Known rows, with every step that occurs:
w, f: -.11 .21 -.17 .13 -.52 -.38 -.05 -.14 .09 -.29 .07 -.15 .07 .12 -.07 -.11 .09 -.08 .21 -.03 .12 .02 -.48 .08 -.05 .01 -.15 -.27 .30 -.31 .06 .19 .18 .14 -.31
g, f, w, r, q, l: -.45 .10 -.15 -.18 -.30 .04 .10 -.16 .13 -.27 .39 .07 .15 -.08 -.01 -.01 .14 .37 -.10 .19 .35 -.06 .19 .49 .01 -.12 .12 -.21 .25 -.18 -.08 .05 .00 .07 -.19
h, t: -.30 .28 -.26 .10 -.44 -.16 .21 -.08 .02 -.07 .33 .07 .06 -.26 .31 .05 .11 .03 .29 -.09 .09 .03 -.29 .32 .10 .30 -.16 .00 -.15 -.23 .36 .18 -.29 .08 -.17
r, w, f, g, t, h: -.51 .50 -.34 .26 -.52 -.16 .21 -.01 .01 -.23 -.02 .03 .01 -.08 .27 .10 .06 .32 .16 -.13 .04 .23 -.29 .22 .06 -.19 -.25 -.49 -.09 -.10 -.08 .49 .17 .13 -.28
s, m, w, l, q, r: -.27 .00 -.21 .13 -.62 .63 .12 -.30 .34 -.15 .17 -.21 .00 -.08 -.28 -.26 .21 -.16 -.34 .00 .31 .08 -.16 .39 -.30 -.01 -.06 -.16 -.29 -.37 -.06 .42 -.08 -.06 -.30
f, w, j: -.45 .00 -.27 .16 -.24 .10 -.05 -.11 .18 -.27 .08 -.19 -.08 .03 -.37 -.10 .35 .32 -.10 .13 .05 .20 -.11 .18 .05 .16 .09 -.30 -.09 -.02 .08 .03 -.29 -.08 -.28
m, w, j: -.25 .14 -.29 .45 -.21 .12 .10 -.29 .24 -.06 -.01 -.25 -.13 .03 .00 -.34 .17 .16 .12 -.16 -.07 .29 -.21 .23 -.24 -.04 -.25 -.23 -.15 -.34 .04 .23 -.27 .13 -.16
f, y: -.55 .25 -.33 .13 -.61 .06 .14 -.02 -.17 .21 .30 .00 .11 .04 -.18 -.21 -.09 .06 .02 .02 .12 .27 -.11 .22 .06 -.27 .10 -.18 -.09 -.25 .23 .25 -.30 .09 -.01
l, q: -.22 .15 -.24 .16 -.26 -.24 .07 -.20 .03 -.18 .07 .02 .25 -.23 .14 -.05 .00 -.13 .00 .13 .16 .11 .06 .35 .05 .20 -.20 -.19 .05 -.39 -.07 .17 -.05 -.18 -.12
q, r, w, l: -.58 .19 -.40 .06 -.72 .20 -.03 .10 .18 .06 .20 -.11 -.16 -.23 -.01 -.30 .18 .19 -.36 -.15 .16 .13 -.12 .27 -.18 -.37 .05 -.34 .00 -.34 -.01 .24 -.16 -.09 -.20
s, m, w, f, g, t: -.30 .16 -.15 .27 -.61 .42 .24 -.29 .06 -.23 .10 -.03 -.02 .19 -.25 -.05 .22 -.16 .12 -.14 .13 .14 -.44 .21 -.20 .07 -.25 -.20 -.25 -.14 .01 .62 .07 .24 -.38
f, w, t: -.30 .02 -.19 .02 -.45 .00 .03 -.19 .12 -.19 .16 -.07 -.09 .03 -.30 .05 .31 .16 .15 .04 .05 .00 -.31 .07 .19 .17 .04 -.41 -.11 .24 .17 -.03 -.38 .07 -.28
s, m, w: -.22 .00 -.29 .28 -.50 .53 .23 -.29 .13 .00 .13 -.21 -.18 .15 -.28 -.12 .17 -.11 -.03 .11 .18 .05 -.38 .38 -.20 -.04 -.17 -.07 -.31 -.30 .03 .45 -.20 .06 -.34
t, h: -.13 .23 -.34 .18 -.43 -.10 -.06 -.21 .17 -.17 .20 -.21 .18 -.04 .18 .07 -.08 .16 .18 .19 -.33 .11 -.33 .27 .16 -.08 -.05 -.21 -.17 -.21 .11 .21 -.12 -.16 -.03
g, f, w: -.48 -.01 -.18 .11 -.35 .09 .07 -.09 .08 -.10 .28 .21 .01 .02 -.19 .02 .19 .23 .19 .22 .16 -.12 -.08 .34 .07 -.15 .07 -.11 .16 -.16 -.13 .20 -.06 -.15 -.41
r, q, l, w: -.08 .19 -.38 -.03 -.18 .09 .14 -.08 -.03 -.06 .13 -.21 .21 -.06 -.15 -.20 -.13 .19 -.20 -.04 .16 .09 .30 .81 .01 -.21 -.32 -.24 -.07 -.56 .12 -.21 -.10 .09 -.04
j, y: -.49 .08 -.29 .18 -.61 -.04 -.05 -.21 -.04 .07 .38 -.01 -.01 -.26 -.04 -.24 -.04 -.21 .23 .10 .21 .21 -.20 -.06 .01 -.15 .11 -.14 -.19 -.15 .26 .10 -.36 -.23 .03
s, m, w, j: -.27 -.04 -.27 .33 -.36 .50 .16 -.37 .26 -.19 .04 -.35 -.12 .16 -.39 -.16 .26 -.06 -.16 .06 .11 .20 -.33 .36 -.26 .09 -.13 -.12 -.39 -.28 .09 .37 -.10 .05 -.38
g, t, h: -.32 .31 -.29 .12 -.41 -.05 -.03 -.20 .07 -.15 .30 .06 .29 -.07 .26 .18 -.05 .04 .43 -.10 -.41 .12 -.11 .10 .22 -.05 -.24 -.06 -.35 .14 .24 .42 -.22 -.21 -.02
r, w, f: -.40 .37 -.36 .23 -.41 -.19 .18 .00 .08 -.12 -.05 -.16 -.20 .00 .09 -.03 .10 .24 .03 .01 .36 .07 -.36 .29 -.06 -.26 -.24 -.43 .12 -.32 -.08 .30 .08 .09 -.43
l, w, m: -.25 .07 -.32 .25 -.19 .10 .29 -.05 .22 -.04 .30 -.23 -.45 .00 -.21 -.13 .17 -.14 .07 .06 .15 .17 -.28 .38 -.07 -.22 -.14 -.11 -.11 -.52 .11 .03 -.13 .03 -.39
l, w, t: -.15 .12 -.25 .26 -.26 -.16 .21 -.11 .17 -.14 .11 -.21 -.17 .17 -.32 -.17 .19 -.20 .14 -.18 .18 .17 -.13 .39 .05 -.02 -.22 -.32 -.23 -.21 .30 -.22 -.19 .13 -.45
r, w, t: -.43 .18 -.35 .20 -.43 -.14 .22 -.13 .10 -.07 -.01 -.13 -.16 -.15 .09 .03 .12 .12 .03 -.03 .19 .08 -.28 .28 .05 -.11 -.20 -.44 -.20 .02 .16 .12 -.19 .09 -.32
l, w: -.24 .15 -.34 .34 -.22 -.01 .21 .07 .08 .06 .16 -.17 -.24 .16 -.26 -.24 .13 -.10 .04 -.06 .29 .19 .02 .52 .01 -.20 -.23 -.19 -.11 -.50 .12 -.06 -.22 -.02 -.40
r, w, l: -.55 .11 -.31 .18 -.51 .12 .11 -.03 .23 -.01 .04 -.13 -.14 -.39 .09 -.17 .03 .24 -.25 .05 .39 .05 .04 .31 -.01 -.34 -.13 -.34 -.17 -.27 .08 .16 -.20 -.12 -.15
j, s, m, w: -.10 -.03 -.26 .14 -.46 .56 .14 -.27 .11 -.09 .09 -.30 -.31 -.01 -.51 -.29 .02 -.23 .16 .07 .33 .03 -.28 .24 -.29 .06 -.20 -.03 -.60 -.43 .21 .37 -.11 -.04 -.41
s, m: -.28 -.09 -.24 .15 -.56 .31 .07 -.21 .07 -.18 .17 -.20 .00 .12 -.40 .01 .17 -.23 -.15 .26 .15 .02 -.32 .37 -.04 .11 -.01 -.03 -.23 -.24 .20 .30 -.05 -.07 -.37
q, l, w: -.03 -.05 -.33 .23 -.17 .23 .06 -.01 .17 .16 .09 -.40 -.04 -.07 -.02 -.19 -.06 -.05 -.07 -.24 .01 .14 .26 .48 .01 -.40 -.13 -.21 -.24 -.71 .24 -.19 -.25 .19 -.37
f, w, l, q: -.41 .02 -.14 -.04 -.41 .18 -.03 -.13 .28 -.24 .16 -.01 .08 -.33 -.19 -.12 .18 .17 -.22 .16 .40 -.01 .18 .20 .13 .09 .06 -.35 -.07 -.11 -.02 .02 -.30 -.24 -.13
l, w, f: -.12 .29 -.26 .29 -.26 -.23 .16 .02 .14 -.17 .09 -.25 -.21 .30 -.33 -.22 .17 -.11 .12 -.14 .40 .16 -.22 .41 -.07 -.19 -.26 -.32 .11 -.52 .07 -.04 .10 .11 -.55
c, m, w, l: -.48 .04 -.24 .37 -.63 .58 .15 -.03 .13 -.06 .09 -.22 -.09 -.11 .02 -.16 .00 .23 .19 .11 -.05 .07 -.38 .20 .03 -.01 -.04 .01 -.07 -.16 .10 .41 -.19 .00 -.16
c, m, s: -.36 .04 -.35 .38 -.45 .39 .10 .09 -.13 .02 .19 -.11 -.13 -.19 -.14 .08 .05 -.01 .25 .42 .12 -.01 -.65 .21 .21 .33 -.12 .02 -.06 -.27 .24 .58 -.13 -.07 -.29
r, q: -.26 .29 -.32 -.06 -.42 -.20 .10 -.16 -.18 -.20 .17 .07 .24 -.05 -.16 -.13 -.03 .18 -.08 .18 .14 .02 -.08 .57 .04 .10 -.29 -.17 .14 -.21 .05 .08 -.05 -.10 .15

Rows:
-.11 .07 -.22 .05 -.47 .42 .16 -.30 .17 -.22 .20 -.36 -.36 -.05 -.39 -.32 .09 -.22 .04 .09 .50 .11 -.23 .18 -.33 .13 -.11 -.07 -.52 -.38 .25 .36 -.09 .07 -.34 => j, s, m, w, r
-.13 -.10 -.20 .06 -.54 .63 .05 -.30 .24 -.19 .09 -.31 -.26 -.15 -.55 -.35 -.02 -.23 .01 .04 .41 .01 -.17 .18 -.31 .03 -.15 -.06 -.66 -.42 .27 .28 -.09 -.07 -.32 => j, s, m, w, l
-.22 .06 -.33 .32 -.02 .02 .09 -.05 .23 -.26 .00 -.40 -.28 .13 -.55 -.41 .16 -.11 -.01 -.15 .33 .36 .14 .39 -.17 .02 -.20 -.19 -.43 -.56 .29 -.18 -.03 -.06 -.49 => l, w, j, s
-.28 .44 -.30 .04 -.22 -.27 .30 -.04 .07 -.23 .34 -.16 -.16 .14 -.19 -.30 .19 .06 -.18 .03 .64 .27 .17 .66 -.07 .00 -.23 -.29 .10 -.35 .13 -.13 -.13 .10 -.12 => l, w, r, q
-.01 -.20 -.31 .16 -.07 .46 -.01 -.15 .35 -.17 -.02 -.68 -.07 .01 -.45 -.26 .01 -.14 -.26 -.20 .14 .27 .30 .47 -.16 -.16 -.06 -.15 -.64 -.75 .41 -.21 -.01 .14 -.56 => q, l, w, j, s, m
-.22 .21 -.08 .22 -.64 -.39 .02 -.11 -.06 -.35 .00 .06 .10 .08 -.07 -.10 .14 -.06 .15 -.11 -.01 .20 -.44 .05 -.04 .09 -.06 -.37 .35 -.33 .02 .24 .30 .30 -.19 => w, f, g
-.17 .11 -.30 .38 -.18 .22 .08 -.30 .23 -.11 -.03 -.33 -.24 -.05 -.19 -.45 .09 .09 .22 -.19 .07 .30 -.19 .17 -.34 .03 -.28 -.18 -.38 -.43 .12 .23 -.20 .09 -.23 => m, w, j, s
-.44 .05 -.20 -.10 -.53 .26 -.09 -.04 .27 -.19 .22 -.01 .03 -.28 -.25 -.18 .26 .18 -.30 .07 .33 .04 .13 .21 .01 .04 .14 -.38 .00 -.14 -.08 .07 -.29 -.23 -.16 => f, w, l, q, r
-.18 .30 -.20 -.23 -.38 -.26 .06 -.21 .07 -.27 .35 -.22 .21 -.20 .24 -.18 .01 .16 -.28 .08 .27 .17 .18 .42 -.06 .04 -.05 -.26 .19 -.26 .24 -.03 -.11 .24 .22 => w, r, q, l
-.23 .06 -.18 .28 -.51 .30 .08 -.24 .31 .08 .10 -.09 -.11 -.23 .07 -.39 .04 .07 .07 -.14 .14 .06 -.09 .18 -.19 -.22 -.22 -.23 -.14 -.32 .08 .22 -.37 .06 .00 => m, w, l
.05 .27 -.35 -.08 -.19 .01 .11 -.24 .10 -.26 .12 -.31 .32 -.03 -.11 -.05 -.15 .24 -.11 -.07 -.06 .10 .13 .76 .11 -.14 -.29 -.37 -.26 -.34 .22 -.26 -.05 .13 -.02 => r, q, l, w, t, h
-.46 .33 -.43 .12 -.40 -.05 .12 .01 .03 -.05 .10 .00 .05 -.25 .21 -.14 .14 .07 -.24 -.03 .22 .19 .00 .46 -.13 -.06 -.13 -.33 .08 -.46 -.26 .32 -.05 -.20 -.29 => l, q, r, w
-.62 .12 -.21 .12 -.54 .03 .15 -.09 -.08 .05 .37 .21 .23 .03 -.13 -.12 -.08 .08 .15 .07 .18 .07 -.05 .39 .03 -.36 .12 -.04 .08 -.31 .03 .29 .02 .01 -.23 => g, f, y
-.49 .30 -.42 .17 -.28 -.10 .06 -.06 .14 -.20 .03 -.12 .09 -.22 .11 -.17 .22 .12 -.35 -.06 .18 .31 .05 .44 -.18 .02 -.10 -.34 .02 -.45 -.23 .26 .04 -.19 -.30 => l, q, r, w, j
-.16 .14 -.25 .00 -.44 .49 .25 -.38 .19 -.16 .24 -.34 -.02 .03 -.11 -.15 .13 .03 -.30 .09 .34 .11 -.12 .53 -.27 -.02 -.12 -.18 -.24 -.31 .09 .31 -.15 .26 -.12 => s, m, w, r, q, l
-.52 .52 -.43 .04 -.50 -.11 .16 .02 -.02 -.10 .12 -.04 .11 -.11 .05 -.18 .08 .11 -.24 -.12 .36 .27 -.12 .40 -.15 -.20 -.06 -.44 .15 -.46 -.28 .37 .10 -.02 -.33 => l, q, r, w, f, y
-.44 .13 -.34 .38 -.14 -.03 .10 -.11 .21 -.13 .16 -.29 -.18 .07 -.42 -.38 .20 -.12 -.01 -.10 .38 .47 .10 .29 -.09 -.14 -.04 -.24 -.36 -.40 .25 -.20 -.19 -.14 -.37 => l, w, j, y
-.31 .42 -.20 -.16 -.43 -.42 .11 -.21 -.01 -.37 .39 -.05 .12 -.07 .10 -.19 .13 .14 -.19 .19 .39 .17 -.02 .40 -.07 .22 -.09 -.26 .29 -.09 .15 .09 -.08 .12 .23 => w, r, q
-.06 .07 -.27 .12 -.19 .05 .10 -.04 .27 .04 .25 -.46 -.08 -.07 .14 -.24 .03 -.03 -.17 -.22 .18 .22 .32 .40 -.04 -.32 -.03 -.27 -.12 -.64 .31 -.20 -.25 .31 -.29 => q, l, w, r
-.16 -.03 -.21 .22 -.53 .42 .22 -.43 .21 -.14 .08 -.26 -.12 .14 -.33 -.05 .22 -.20 .04 .00 .12 .05 -.49 .30 -.16 .09 -.18 -.18 -.40 -.05 .17 .32 -.17 .18 -.38 => s, m, w, t
-.14 .20 -.26 -.06 -.45 .38 .20 -.33 .08 -.31 .21 -.29 -.25 -.04 -.47 -.33 .05 -.10 -.03 .16 .58 .09 -.17 .38 -.36 .20 -.22 -.11 -.47 -.34 .20 .31 -.03 .04 -.20 => j, s, m, w, r, q
-.25 .12 -.21 .19 -.52 .38 .27 -.33 .22 -.12 .26 -.27 -.23 .12 -.15 -.15 .27 -.11 -.14 .15 .37 .14 -.33 .32 -.26 .06 -.06 -.13 -.21 -.21 .09 .44 -.21 .18 -.27 => s, m, w, r
-.40 .28 -.42 .09 -.27 -.02 .05 -.06 .12 -.25 .00 -.18 -.01 -.30 -.03 -.27 .15 .04 -.27 -.08 .27 .30 .07 .40 -.25 .06 -.12 -.32 -.15 -.53 -.15 .25 .08 -.23 -.37 => l, q, r, w, j, s
-.25 .37 -.10 .17 -.62 -.34 .00 -.16 -.02 -.43 .11 .15 .28 .07 .11 .07 .08 .00 .36 -.23 -.27 .23 -.37 .00 .10 .07 -.16 -.35 .09 -.04 .07 .42 .28 .20 -.13 => w, f, g, t, h
-.50 .14 -.30 .30 -.64 .58 .12 -.02 .12 -.12 .12 -.19 -.04 -.18 .05 -.22 .06 .20 .03 .02 -.02 .13 -.30 .27 -.06 .03 -.01 -.04 .01 -.28 -.08 .47 -.10 -.07 -.20 => c, m, w, l, q, r
-.43 .26 -.18 .25 -.59 -.07 .07 -.11 -.15 -.18 .20 .31 .28 -.13 .22 .11 .03 .04 .29 -.18 -.50 .33 -.07 .07 .20 .07 -.14 -.21 -.24 .03 .18 .45 -.06 .05 .10 => f, g, t, h
-.14 -.11 -.23 .01 -.50 .36 .01 -.22 .05 -.26 .13 -.29 -.17 -.04 -.59 -.18 .01 -.32 .03 .16 .32 .00 -.21 .21 -.17 .18 -.07 .03 -.55 -.41 .35 .23 .02 -.14 -.41 => j, s, m
-.21 .13 -.15 .27 -.37 .23 .13 -.30 .31 -.02 .05 -.04 .04 -.35 .14 -.36 .01 .00 -.02 -.11 .27 .09 .08 .27 -.18 -.09 -.28 -.26 -.12 -.40 -.08 .25 -.28 -.02 .01 => m, w, l, q
-.07 .32 -.25 .34 -.42 -.03 .16 -.23 .14 -.03 .03 -.16 -.16 .15 .05 -.25 .10 .07 .34 -.16 .12 .06 -.51 .15 -.23 -.16 -.34 -.31 .16 -.37 -.11 .37 -.08 .26 -.28 => m, w, f
-.37 .27 -.46 .12 -.28 .10 .20 -.06 .13 .00 .24 -.02 -.20 -.46 .19 -.04 .18 -.05 -.21 .13 .31 .13 -.32 .37 -.17 .04 -.20 -.33 -.01 -.56 -.23 .53 -.06 -.13 -.32 => l, q, r, w, m, s
.10 .03 -.31 .16 -.19 .11 .03 -.20 .34 -.08 .09 -.51 .10 -.03 .04 -.05 -.08 -.02 .06 -.27 -.21 .16 .08 .42 .12 -.29 -.11 -.35 -.43 -.45 .36 -.29 -.19 .26 -.34 => q, l, w, t, h
-.33 .05 -.13 -.04 -.61 -.01 -.16 -.15 .30 -.25 .19 -.03 .29 -.41 .02 -.32 .07 -.13 -.34 -.08 .21 .08 .15 .21 -.10 .01 .03 -.22 .03 -.40 .02 .09 -.03 -.22 -.02 => w, l, q, r
-.51 -.07 -.06 .00 -.37 .12 .01 -.17 .27 -.30 .24 .22 .19 -.26 -.16 -.02 .13 .18 -.03 .20 .39 -.14 .20 .37 .07 -.07 .10 -.18 .11 -.20 -.17 .11 .04 -.27 -.32 => g, f, w, l, q
-.44 .12 -.36 .46 -.52 .50 .23 .00 -.06 .03 .09 -.20 -.18 .04 .06 -.08 .05 .23 .35 .15 -.16 .09 -.53 .28 .05 .03 -.10 .04 .00 -.19 .02 .50 -.21 .04 -.26 => c, m, w
-.45 .56 -.36 .10 -.48 -.17 .11 -.04 .02 -.31 .08 .13 .23 -.19 .31 .02 .11 .12 -.04 -.22 -.02 .32 -.10 .32 -.04 -.02 -.19 -.47 .01 -.27 -.28 .50 .22 -.09 -.25 => l, q, r, w, f, g, t, h
